Each row was made from one path, in order. Every step used is in the known rows, and no mark comes twice. Write each row's path.
Known rows:
n p x t: [  2 -52 -20  -2  65 -39  20  37  23  32  23 -22 -59  27  20  50 -15  15
  24 100  46 -37  -7 -38  13 -14  22 -17  27 -42 -17  -3  12  -3 -15 -50
  -9  19   4   8 -13  11 -25  -4]
a p x: [-31 -33 -24 -13  33   6  17  29  17  26  -5 -54 -15   5 -38  10   7   0
   0  44  10  -7   0 -24  50   3  10  16  -6 -17   1  -8  -4  10  30 -47
  -6  29   4  -6 -10  -6 -11  -5]
t x p n: [ -2 -31 -39  -4  30 -46  -6 -11  14  44  38 -29 -67  34   7 -28 -19 -23
  37  16  37 -24  20  10  37   0  18 -52  58   5 -45  14   0  15  20 -30
   8 -11  23  -9   5   6 -43  25]
z n: [  0   3 -11  13 -12  16  -1  11  -6   2   9  -7   9   9   8   9 -16  -1
 -16 -19  -9   0   4   9   6  -6 -10 -10  -6   7  10 -18   7 -12   5 -28
 -19   7  -5 -11  -7 -17 -13  -4]
a p x t h z: [-18 -64 -27 -16  46 -43  11  56  31  42 -18 -59 -45  42  -4 -15 -21  13
  -2  78  35  -3 -29 -27  76  10  31  25 -15 -13 -11  13   9  36  31 -55
  -1  34  -7  -5 -36 -23 -21 -15]
x p: [  0 -23 -22  -7  12 -29  -2   1  16  23   0  -7 -47  22  20 -25 -13  10
  23  22  17  -4  35   1  15   7  -8 -20  32   5 -17  -5  11   5  18  -1
 -16  -5   2  14  -7   4 -13 -13]
x p n t h z: [ 21 -59 -28 -20  27 -59 -25  35  63  40  -9  -8 -66  50  51 -64 -44  -8
  28  29  66 -31  10  12  63  13  19 -40  38  -8 -11   6  25  43  45 -34
  -5  10  -2  -8 -30 -18 -36 -16]
h t a: [ 39   8 -26  -6   5 -31 -30   9  -4 -12 -19  13  10   8 -26   0 -24   2
   0   4 -18  21  16   6 -15  50   8  26 -19 -17  -1   9  -6   3 -36  13
 -13  32  20  26 -20 -10  -1 -11]
z h t a: [  9  30 -41 -19  14 -16 -37  14  -4   0 -21   9  30  -3 -25   2 -22 -37
   9 -11   2  15  16 -13 -20  62  10  12 -47  -6  -4   6   6   4 -32  19
 -18  20  21  24 -46  -5  16  16]
n z a p x: [ -9 -10 -34  -5  34  10  35  57  16  27  15 -67 -44  16  28 -20  -2  17
 -19  51   6  -4  -1 -18  36  17   2 -27 -48   5  41 -26  -5 -23  49 -22
 -20  10  -3 -20 -28 -42  21   2]
t h z n: [ 28 -30  -3  -4 -18   3 -17  32   0  11   3  -9  16  33  28 -31 -40  -8
 -34 -17  12  -1 -18   5  46  15  19  12 -38  15   3   4  15  17   2 -34
  -8  22  -6 -27 -30 -40  -2 -14]
a p n z: [-15   4 -38  -4   5   3  16  13  22   2 -27 -40 -51  20  34 -23   7   7
  10  21  -9   9   3  32  24 -21  -8 -46 -14  12  23  -3   3  27  48 -15
  -3 -18 -19 -30 -21 -20 -56  12]
n z: [  0   9 -10   8   6   1  15  11  -6   1   1   5 -19  19  46 -20  -5  24
 -10  21  -9   8   6  14 -22 -12 -17 -22 -10   1  28 -15   4   1  -2  13
  -6 -23 -21 -20 -13  -4 -12   6]
n p: [ 10 -28  -1 -19  12  -1   1   0  15  14  -3  14 -43  16  32  23 -13   9
  12  44  15 -20 -11 -16  -2  -9   1 -20   2 -15  -2   4  13   8 -12 -13
 -20  22   4   1  -8   2 -15  -2]
n t x: [-22 -11  -7  -3  46 -12  -2  -4  30  35  18   0 -48  34   2 -27 -16   0
   7  37  18 -18 -32  -9 -21  -3 -12 -18  54 -13  -7 -22  14   4  10 -22
 -28  25  -6  -7  19  29 -21   9]
p x t n z h: [-43  23 -44   4  79 -24  26  51  17  46  19 -49 -30  22  46  -8 -14  -4
  -6  56  13  -3  10 -25   7 -18  28 -33 -30 -26  13  19  10  -4  -4 -13
  -3 -72 -10 -35 -33   8 -34  53]
z a p: [-11   6 -22 -19   5  20  13  10  22   3  -4 -48 -34   5  12  -8  -2  -4
  -6  10  -9   8 -14  -8  24  18  -3 -12 -42  34  21 -12   0 -13  55  -1
 -21  23   2   3 -11 -44  30 -14]
n p x: [  5 -51  -3 -12  41  -9  13  38  10  24  21 -18 -23  12  -2  33 -11   1
   9  72  40 -43  -2 -38  31   2  21 -15   6 -42  -6  -2   2   0 -18 -46
  -3  32  20  -9 -13   9 -10   4]
p x t: [ -5 -28 -22  19  46 -35  19  30   4  21  25 -37 -19  11  -7  23  -5   5
  13  55  33 -15   2 -21  12  -8  27   2  13 -33 -15  -5  -1 -11  -9 -40
   9  -8   2   5  -8  11 -13  -2]
p x t a z n: [ 11 -28 -42   4  45 -68   4  61  18   9   9 -16  -9  29   8  19 -59  12
   1  13  15   8  -7 -28  11 -17  25 -24  17   8   9 -13 -10 -22   1 -74
 -57   6 -13  19 -29 -28 -15  -1]
t a p: [-13   6 -26 -23  16 -22  -9   9  23 -10 -43 -22 -27  26 -19  -4 -21  -5
  -4  22 -30  31 -15 -17  12  13  -7   3 -16  26  21   6  -2  23  28 -10
 -41  24  -1  15 -10 -29  -8 -16]
z n p x t a: [ 20 -36 -47   8  60 -56   6  58  25  19  32 -21 -49  49  19  52 -62  -9
   6  82  16 -15 -12 -42  17  -2  25 -32   2 -26   1  -8   7 -13 -27 -81
 -44  27   9   3 -23 -23 -29 -14]
x t a z n p: [ 11 -29 -34 -21  36 -69  -4  35  31   0 -20  27 -61  53  63  36 -70  33
  13  31  -2  10 -32 -28 -22 -34   8 -54  16  22   6 -10   8  -8  -4 -51
 -85  16 -24  28 -31 -26 -35  -6]
t n z a p x: [-22  12 -40  -8  43   9  31  54  35  26  10 -85 -47  23  38 -29 -20  19
 -33  53 -25   6  -6 -25  49   4  29 -33 -54   4  44  14  -8 -14  47 -18
 -14 -19   9 -35 -20 -49   4  17]
t a p x: [-14 -18 -35 -18  46 -29   2  41  27   4  -8 -51  -6  18 -47   3 -24 -15
  -7  50  -2  14  -3 -42  44  21  15  13 -12  -6  13   4 -11  12  20 -41
 -22  35  13   6 -14 -33  -2  -9]
h z a p n t: [ -7 -19 -18   4  -5  -7   6  29  71   6 -14 -44 -63  14  36 -37 -25 -12
   5  -3  31 -16 -14  10  66  13  15 -33 -28  15  34  -3  10  -3  92 -22
 -39  29   1  -2 -16 -61 -14 -20]

Which path is each row?
[ 12  26 -30   1  10   9  -7  12  -1  17 -16  -9 -21  14  37 -31 -10  42
 -19  15 -41  19  22  27 -11   5  12   0 -28 -28   8  27   1   9 -32  39
  -4 -23   2 -13 -19  -8 -41  28]	h t n z
[ 14  -8 -11 -29  10 -53 -20  17  16 -18 -28  31   9   7   2  -8 -40  13
   3 -25  -7  26 -12 -23 -13  -4  10 -18   5  29  15   8 -16  -1   1  -3
 -45   3  -8  30 -16 -17  12   1]	t a z
[ 20 -17 -15 -31  22   5 -23   1  15  20 -16  -3 -44  14  25  15 -28  27
  -1  39 -21 -11   4  -1  13   7  27   4  -7 -43 -21  39   7  17 -39   9
 -15  19  25  13 -14   3 -33  13]	h t n p
[ 19 -29 -64  -1  27 -50  -7  10  -7  54  25 -27 -81  46  26 -49 -16  18
  35  36  28 -12  44  44  13  29   3 -39  35 -16 -37  -2   4  15  -7   2
   1 -12  12 -14 -21   6 -62  29]	h t x p n z
[-11  -4 -21 -38   4  -2 -24  22  -5  21 -36  14  22 -26  -2   3   0   8
  19 -42  28   5  13  -2 -12  22   1   3 -17  -6 -19  -6   6   0  -4  10
 -30   9  -4  34 -55  19  12  32]	a z h t
[-55   0 -53  -1  73 -21  37  46  31  43 -11 -81 -80  46  39  -6 -11  40
 -13  95 -22   8  -8 -10  32 -36  23 -26  -2 -13  16  21   4  10  27 -27
 -12 -37 -17 -28 -16 -10 -64  16]	a p x t n z
[-27  11 -25 -35  42 -48 -21  32  55   6 -40  39  -8   8  20 -14 -43 -19
  13 -18  31  19 -25 -39 -39  -6 -12 -39   5  30  29 -17  16   0  29 -12
 -78   7 -27  29 -38  13  12  16]	n t a z h
[ -7   6 -68  -8  12 -24 -13  25   8  40   3 -18 -43  11  47 -32  -6 -15
  40   2  46 -12  68  36  15  28  -7 -47 -12 -16 -19  -2  16  17  11  14
  -2 -32   4  -3 -63   5 -41  38]	x p n z h t
[ 16 -58 -10   0  39 -53   3  54  10  37  15 -29 -16  38   8  -8 -27   9
  -4  63  47 -17 -17 -26  58  23  51  22 -13 -28 -18  14   6  14  -8 -41
  23  12   4  -6 -29 -13   1  -5]	p x t h z
[  6 -13 -44   5  13 -41   5  21  22  29   9 -18 -65  29  64 -46 -13   8
  25  23  24  -9  42  35  19 -11  -8 -66  29   6   0  -3   9  11  25  -2
  -3 -43  -8 -23 -22 -12 -52  12]	x p n z
[  3 -33 -49 -26  74 -21  12  57  29  31  22 -82 -49  39  13   0 -18 -11
   4  87  29  -4 -40 -36  39  28  29 -15 -28  14  -8 -21  10   2  45 -65
   8  28   1  -3 -33 -26  34  -6]	z a p x t h
[ 16 -13 -29 -13  48 -34  -5  10   5  16  -4 -10 -24  39  24  -3 -11   0
  14  45  13   6 -32  -8 -10  -1  14 -12   5   2 -23  -5  19  28  -5 -27
  17  -7 -17  -3 -16  14  -2   0]	x t h
[  6  42 -50 -16  15 -28 -23  34  -6   5 -21  15  12  15  18 -20 -18 -12
  -2   4  -6  27  24   2 -37  53  -5  -4 -65 -11  19  -9  12   1 -35  36
 -36  -8   1   8 -60  -6  -3  20]	n z h t a
[ -6 -15   3  -9 -33   8  17  19  28   2 -12 -41 -39   3  25 -30 -16  13
 -12  -9   2   6  -3  -4  58  31  21   7 -65  31  28  11  -2 -11  58  16
 -33  28   7   9 -14 -69  18 -29]	h z a p
[ -31   36  -45    0   39   -9   30   22   41   19  -12  -63 -100   41
   89  -23  -23   41  -12   52  -50   32  -18    6    5  -21   12  -53
  -40   33   30   14    9   -6   49   17  -37  -45  -21  -13  -14  -46
  -22   12]	x t n z a p
[ -9  30 -40 -10   8  14  -4  21 -15  25 -15   5   4   3  28 -19   4   4
   1   3  12  10  29  24 -30  34 -10  -1 -47 -19   3 -16  17   5 -18  31
 -15 -14 -11  -7 -58  16  -4  25]	n z h t
[-24 -34 -43   3  43 -26  -2   6  34  63  25 -18 -87  66  35 -32 -42  -1
  10  38  27 -20   2   2   7  -5 -30 -44  75   5 -17 -41  25  -3  29 -53
 -61  26 -15  -6   9  20 -42  -4]	z n t x p
[-16   1 -17  16  12  18  -2  18  28  11   2   0 -22  23  28   4 -24  -3
 -13   4  11 -13 -11  13  -6 -11 -31 -24  20  -3  20 -40  18  -5  24 -47
 -45  21 -27 -11  -5  -5 -23 -16]	z n t
[-20  34 -25 -19  15  23 -26   6   1  25 -15 -16  12 -13   1  -4  -8 -17
   3 -18  -9   8  23   2   6  27  25  12 -41 -28 -15  40  11  13 -21  30
  -2 -20  20  -3 -34   9 -11  44]	z h t n
[ -3  -5 -18  10  22 -13  -6   4  40   5   1  -7 -28   9  13  -9  -4 -23
  18  10  29 -23  -6  19   8 -18  -6 -39  32 -17   6 -12   9  10  34 -34
  -3  -2  -7  -7  -1   1 -30   4]	p n t
[  1  14 -37  20  64 -31  37  55  23  23  46 -63 -57  29  68 -17 -31  21
 -16  59  -5   0   1 -18  12  -4  47 -51 -34 -17  23  12  -7 -37   4  -7
   1 -57   5 -26 -15 -32   5  29]	p x t n z a
[  5 -38 -37 -15  25 -33 -20  -6 -10  58  12 -21 -62  38  -9 -29 -18  25
  24  30  16  -7  34  11  16  45   4   6  39 -18 -56   1   5   8 -15   7
 -17  28  21  24  -8  25 -27   6]	h t x p
[  6 -31  -9 -29  25  -4  -9  36  68  25 -26 -30 -52  40  48 -54 -35   8
 -17  34  23   2 -40 -15  46  33   8  -9 -46  28  29 -14  27  11  75 -19
 -42  56 -13   0 -33 -45  26 -27]	n t h z a p
[-16 -32 -28 -14  30 -43   0  -9   7  47  25 -16 -65  46  10 -35 -25   2
  21  30  19 -11  13  -8  14   9   3 -22  59   5 -41   1   6   6   7  -9
 -17   2   9   5  11  21 -15  10]	t x p
[ -1 -21 -11  -7   4  14   4  15   7  12  14   3 -30  28  40  33 -27   2
 -11  21   4 -21  -6  -7  10 -18  -8 -32   0  -5   3 -15  16  -2  -6 -38
 -39  30  -7 -12 -14 -14 -25  -9]	z n p
[-15 -14 -20   3   0 -19  -8  30  64   2 -47 -14 -49  47  23 -24 -59   8
 -31  12 -13  17 -15  -2  35   7 -11   2 -18  19  49  -9  14   8  50 -31
 -90  54 -23   9 -18 -57 -41 -42]	h z n t a p
[ 21 -60 -23  14  29 -36   4  65   9  36  27 -42  -9  47  15  -1 -42   1
 -23  38  42 -17 -12  -7  59   9  42  11 -21 -22  -8  -8  15   2  -4 -74
   3  22  -4 -25 -37 -31 -13 -15]	p x t h z n
[  23  -61  -39  -15   75  -22   -1   59   14   44   30  -38  -42   60
   38   39  -42   -5    0   96   42  -33  -34  -34   33  -11   20  -32
    4  -29  -26  -24   23   17  -17 -104   -8   31   -7  -22  -36    3
  -23   -3]	z n p x t h
[ 46 -21   5 -20  -9 -14 -12  35  18   6  16 -10   2  20  36 -47 -39  -7
 -22 -10  20  -3 -27 -13  39  47  40  -2 -62  23   9  11   2  -5  19   5
   5  18  15  -6 -26 -56  54 -11]	t h z a
[ 15 -13 -56   2  19 -44  11  13  14  47  62 -40 -96  43  67 -61 -27  -8
  26  22  30 -17  18  16  17  17  12 -90   9  26  -5  -8   0 -24  34  -8
  -3 -33  15 -24 -10 -35 -14  28]	t x p n z a
[-32  42 -61 -20  29 -20  -2  26  33   1 -27 -31 -20  26  22 -23 -17 -47
  16   4   1  26  -7  -1  11   6   0 -63 -59  34  33   5  11  26  42  -5
 -29 -29  -9 -25 -49 -33 -33  27]	t a p n z h
[-25  34 -64 -29  23 -10 -12  30  12  17 -52 -14 -19  27  11 -22 -16   5
  -2  21 -20  43  17   1 -19  46 -18   1 -70   8  23  -9  19  20   5  27
 -52  10 -10  14 -65 -16 -16  11]	n z h t a p
[ 19 -35 -29 -10  72 -37   2  44  10  32  20 -38 -10  32  -3   7 -14  -7
  10  77  39 -16 -31 -28  25   9  35  -4   9 -26 -26 -13   6  18  -9 -59
  31   4  -1  -6 -25  18   3   8]	p x t h
[ 20 -35  -6  -3  12 -49  -3  21  11  15  -9  -3 -29  42  35 -23 -28  12
   0  31  21   2 -26  -4  27   8  30  11 -17   0 -15  15  18  23  -4  -3
   7  -2 -12   3 -26 -14  -8 -10]	x t h z
[  0 -44  -9 -30   2  -2   2  25  16   9 -13  22 -29  17  55  27 -32  32
  -1  -6  16 -10 -20 -13   8 -40  -5 -43  12  10   2 -24   7  -4   7 -47
 -64  29 -20   2 -24 -13 -20  -1]	a z n p
[-15 -37 -17   8  23 -31  33  56  35  29  12 -75 -59  19  13  -3 -25  20
   0  50  29 -11  -5 -27  71  24  42  12 -40   0  16   6  -3 -23  51 -17
 -24  25   9  16 -24 -62   9 -20]	h z a p x t
[-27 -30 -19 -11  30 -11  -5  20  27  35  -1  11 -39  39  22 -16 -39  19
  -1  -6  20  -8 -36  -7 -20 -35 -18 -37  63  16   1 -41   8 -11  27 -64
 -70  33 -29   0   4  18 -28  19]	a z n t x
[-13 -45 -43 -27  78 -26   6  45  21  39  -6 -69 -38  43 -10   1  -6  -5
  10  94  27  -3 -35 -27  45  -3  22   2   7  -9 -14 -10  13  30  27 -71
   9  28 -11 -10 -30   7  -8  -4]	a p x t h
[-17 -19 -38   1  55 -13  29  41  25  23  18 -80 -57  17   5  16  -6   0
   9  64  19  -8  -7 -28  42  18  23  -6 -25   3   7 -20   0 -25  54 -41
 -11  15   1   8 -19 -31  21 -16]	z a p x t
[ 18 -42 -53 -10  20 -44 -22  -9  -1  49  23 -33 -60  31  -8 -26 -15  -1
  43  19  35 -20  40  29  32  33  15 -18  57 -23 -65  14  -3  17  -6 -14
   8  14  34   4 -11   9 -48  22]	h t x p n
[ 14 -57 -34 -27  73 -92   2  55  37  17  -8   6 -58  37  25  42 -56  27
  32  74  38  -9 -24 -63   4 -14  35 -34  26 -18  -3   8  -5  -4 -16 -57
 -51  19   0  31 -30  -4 -18   4]	n p x t a z
[-52  21 -48 -13  16  12  16  20  23  18 -22 -43 -32  14  36 -19  11 -37
  15   7  22   5   4  15  22 -14  -8 -56 -37  20  21  -7  15  24  54  -9
  -9 -35 -18 -40 -48 -16 -39  37]	a p n z h
[ 45 -27 -12  -7  11 -23 -21  39  59  14  15 -18 -20  26  49 -56 -44 -31
  -6   1  49 -25 -31   5  49  27  36 -41 -33   2  16  -1  15   9  49 -31
   6  21  10 -14 -32 -44  17   0]	p n t h z a
[  6 -29 -28  -5  57 -87   5  52  19   5  -3  -5 -11  20 -10  18 -40  15
  19  34  20  10 -11 -40   3  -8  29 -14  27  -5  -2   1 -18 -12  -5 -42
 -34  -2  -3  33 -18  -9   0   5]	p x t a z
[-14  19 -29  -8   6  15  26  26  19   9  -8 -37 -55  18  56 -33  -5  22
 -13  27 -17  17 -13   8   3   6 -13 -34 -53  39  46 -28   2 -17  52  11
 -35  -1 -20 -16 -23 -45  14  -6]	n z a p
[ 28  -2 -53   4   8 -33  11  24  26  20  41 -30 -71  20  87 -48 -18   0
  22   8  27  -9  38  26  21  11   5 -88 -10  22  17 -12   0 -19  45   1
  -6 -47   5 -15 -27 -46  -6  13]	x p n z a
